What can hang from each mark
z909: z215
z332: z624 z909
z919: z167 z215
z741: z35 z215
z215: z741 z909 z919
z624: z167 z332
z167: z919

Known rows, with every way that one mark hangs from another
z332[z624 z909[z215]]: [ 3.68 -0.44 -3.01  3.29  1.43  0.50  2.07 -2.71 -3.08 -2.23  0.83  4.44
 -0.20  1.02 -0.30  0.16  1.09 -0.18 -1.52  4.49]
z624[z332[z909[z215]]]: [ 2.59  1.68 -2.10  1.67  1.36  3.07  2.70 -2.59 -3.20 -2.06  0.76 -0.05
 -1.96  2.37  1.20  0.31  1.22 -2.42  0.21  2.66]
z919[z167 z215]: [ 4.11  1.31 -1.41 -4.41  0.56  2.04  0.20  1.65 -0.41 -3.34  2.02  1.98
  1.15  1.27  1.12  1.32 -0.60  0.67 -1.93  1.34]
z909[z215]: [ 1.49  2.79 -2.01 -0.60  0.78  2.39  2.30 -0.78 -1.35 -1.74 -0.47  1.34
 -0.54  1.67 -0.52  2.07  1.92 -1.77 -1.27  2.60]
z332[z624[z167] z909[z215[z741 z919]]]: [ 5.02  0.99 -4.55  1.47  2.78  1.95 -1.02 -2.39 -6.30 -1.36 -1.95  1.29
 -5.10  0.30 -1.11  0.24 -0.16 -1.28 -1.43  1.63]
z919[z167 z215[z741]]: [ 3.71  2.27 -2.90 -5.18  0.25  3.37 -1.53  2.03 -1.39 -2.63  0.32  2.96
 -0.56  0.70  1.29  1.23 -1.26  1.81 -2.46  0.83]
z624[z167[z919] z332[z909]]: [ 4.88  0.65 -2.33 -3.14  2.56  3.70  1.57  0.23 -4.89 -3.71  1.25 -2.23
 -5.28  2.58  0.28  1.63 -0.10 -3.12  4.09  2.44]
z919[z215[z909]]: [ 3.94  1.84 -1.63 -0.65  0.27  0.89 -0.74 -2.83 -1.34 -1.59  0.31  1.15
  0.30  2.70  1.12  1.62 -0.84 -1.00 -2.09  3.82]
z624[z167 z332[z909]]: [ 2.92  0.90 -0.95 -2.34  1.89  4.34  2.46 -0.67 -3.86 -3.55  0.97 -2.21
 -3.79  2.26  1.35  1.21 -0.25 -3.70  0.91  1.09]
z741[z35]: [ 1.42 -0.13 -0.73 -3.98  2.76  1.33  2.81 -0.39 -0.15 -1.45  0.11  0.74
 -1.19  0.85 -0.55  3.65  2.38 -1.44  0.27  2.19]
z919[z167]: [ 1.97  0.90 -2.59 -5.64  0.72  2.28  1.47  1.35 -1.24 -3.98  1.29  1.21
 -0.45  1.35  0.52  2.67  0.03 -0.52 -1.01  1.93]
z167[z919]: [ 3.66  0.90 -3.09 -4.45  1.21  1.83  1.15  1.37 -2.43 -3.84  0.31  1.26
 -3.01  1.88 -0.83  3.76  1.15 -0.93  2.30  5.01]
z215[z741[z35] z919]: [ 2.85  0.10 -2.81 -5.03  3.25  1.59 -0.50 -0.74 -2.40 -1.07 -2.66 -0.42
 -5.14  0.30 -0.64  3.90  2.04 -0.93  0.02  2.05]
z741[z35 z215[z919]]: [ 2.23 -0.80 -0.59 -4.94  4.73  0.45  2.64 -1.71 -0.37 -0.66  0.10 -0.47
 -2.80  0.84 -0.35  2.70  6.02 -2.08  0.91  2.32]
z332[z624[z167[z919[z215[z741[z35] z909]]]]]: [ 7.44 -0.10 -3.51 -2.35  4.64  0.78 -2.68 -0.96 -3.01  1.62 -1.18  0.60
 -2.95  1.44 -1.49  1.29 -2.01  0.31  1.49  0.51]
z624[z332[z909]]: [ 3.03 -0.08 -1.86 -1.44  1.02  3.11  2.38 -1.46 -3.23 -4.18  1.26  0.04
 -2.93  2.17  1.90  1.28  0.50 -2.08  0.53  3.73]
z332[z624]: [ 4.32 -1.40 -2.53 -2.53  1.46  1.67  1.46  0.70 -1.58 -4.29  0.15  2.55
 -1.08  0.75 -0.18  2.41  0.14 -0.48 -1.52  4.04]

Rows
[ 2.68  0.01 -4.98 -4.88  3.13  0.26 -2.70 -2.82 -3.27  0.50 -1.99 -1.56
 -3.88  1.30 -0.19  2.98 -0.36 -0.43 -0.43  0.74]	z215[z741[z35] z909 z919[z167]]
[ 1.94 -0.47 -1.72 -2.87  4.71 -0.78  1.17 -4.91 -1.09  1.06 -0.55 -1.59
 -2.58  1.99 -0.09  2.59  4.88 -2.73  0.68  2.84]	z741[z35 z215[z909 z919]]
[ 3.59  0.48 -4.03 -1.40  3.89  2.09 -0.39 -2.47 -4.30  0.60 -0.50 -1.77
 -4.38  0.90  0.62  0.35  0.87 -0.71  1.05 -0.91]	z624[z332[z909[z215[z741[z35] z919[z167]]]]]
[ 2.09 -0.93 -1.59 -6.80  4.76  0.25  2.13 -0.55 -0.27 -0.79  1.42 -0.68
 -1.76  0.72 -0.08  2.09  4.97 -1.08  0.78  0.48]	z741[z35 z215[z919[z167]]]
[ 5.02  1.24 -3.40 -2.54  2.86  0.56 -2.46 -2.06 -2.04  1.39 -1.05  1.33
 -2.70  2.02 -0.69  2.64 -0.16  0.66  1.56  2.90]	z167[z919[z215[z741[z35] z909]]]
[ 6.28  0.96 -1.77 -2.91  4.46  3.59 -0.53  0.12 -3.98  0.19  0.60 -1.16
 -5.06  1.59  0.20  0.69 -0.24 -0.75  3.75 -0.33]	z624[z167[z919[z215[z741[z35]]]] z332[z909]]
[ 4.13 -1.14 -1.90 -0.54  2.11  1.64  1.87 -0.93 -3.90 -3.95  1.15  2.50
 -2.11  0.97 -0.28  1.12 -0.32 -1.44 -0.80  2.84]	z332[z624[z167] z909]
[ 2.47  0.62 -2.72 -2.70  2.50  0.20  0.47 -4.16 -2.32 -1.51 -0.25 -0.94
 -3.14  2.68  0.70  2.09  3.66 -2.64 -0.46  4.48]	z741[z215[z909 z919]]
[ 4.11  3.00 -3.63 -0.27  2.76  4.30 -0.37 -2.24 -6.37 -1.01 -2.02 -3.45
 -6.73  1.83  0.61  0.33  0.15 -3.27  0.49 -0.20]	z624[z167 z332[z909[z215[z741 z919]]]]
[ 2.33  2.75 -3.59  0.90  1.01  4.02  1.11 -2.07 -4.28 -1.33 -0.79  0.88
 -3.80  1.82  1.35  0.30  0.73 -1.20 -0.24  2.16]	z624[z332[z909[z215[z741]]]]
[ 1.96 -0.86 -2.62 -4.86  4.76 -1.06  0.68 -3.68 -1.08  0.75  0.77 -1.58
 -1.52  1.75  0.25  1.78  3.75 -1.73  0.45  1.09]	z741[z35 z215[z909 z919[z167]]]
[ 2.63  2.77 -1.45  0.81  2.14  4.22  2.81 -1.78 -3.96 -1.58  0.62 -2.31
 -2.66  2.56  0.70  0.01  0.47 -3.90  0.56 -0.16]	z624[z167 z332[z909[z215]]]
[ 4.07  0.68 -3.63 -0.45  2.09  1.99  0.60 -1.99 -4.36 -2.36  1.17 -2.33
 -2.95  1.95  1.20 -0.32  0.34 -2.01  0.28  1.40]	z624[z332[z909[z215[z919[z167]]]]]
[ 3.20  1.16 -5.88 -4.72  0.96  1.25 -3.42 -1.94 -4.46 -2.12 -2.03 -0.91
 -4.22  1.80  0.48  2.67 -1.52 -0.44 -1.47  2.44]	z215[z741 z909 z919[z167]]
[ 2.50  1.86 -3.26 -1.89  3.41  1.66 -0.13 -1.79 -2.56  1.14 -2.97 -0.43
 -4.07  0.27 -1.45  2.71  2.68 -1.27 -0.41  0.98]	z909[z215[z741[z35] z919]]
[ 4.76  0.19 -4.12  0.64  5.08  1.10  0.61 -1.28 -4.75  1.41 -0.58  2.83
 -3.97  0.44 -2.76  0.90  0.89  0.14  2.63  0.80]	z332[z624[z167[z919]] z909[z215[z741[z35]]]]
[ 3.82  2.63 -3.05 -1.38  0.05  2.12 -2.36 -2.41 -2.34 -0.80 -1.36  2.04
 -1.61  2.18  1.24  1.61 -1.37  0.17 -2.68  3.41]	z919[z215[z741 z909]]
[ 4.45  2.54 -2.68 -0.04  2.95  3.52  1.91 -0.82 -5.03 -1.36  1.12 -2.41
 -4.20  2.70 -0.51  0.42  0.58 -3.39  3.74  1.05]	z624[z167[z919] z332[z909[z215]]]
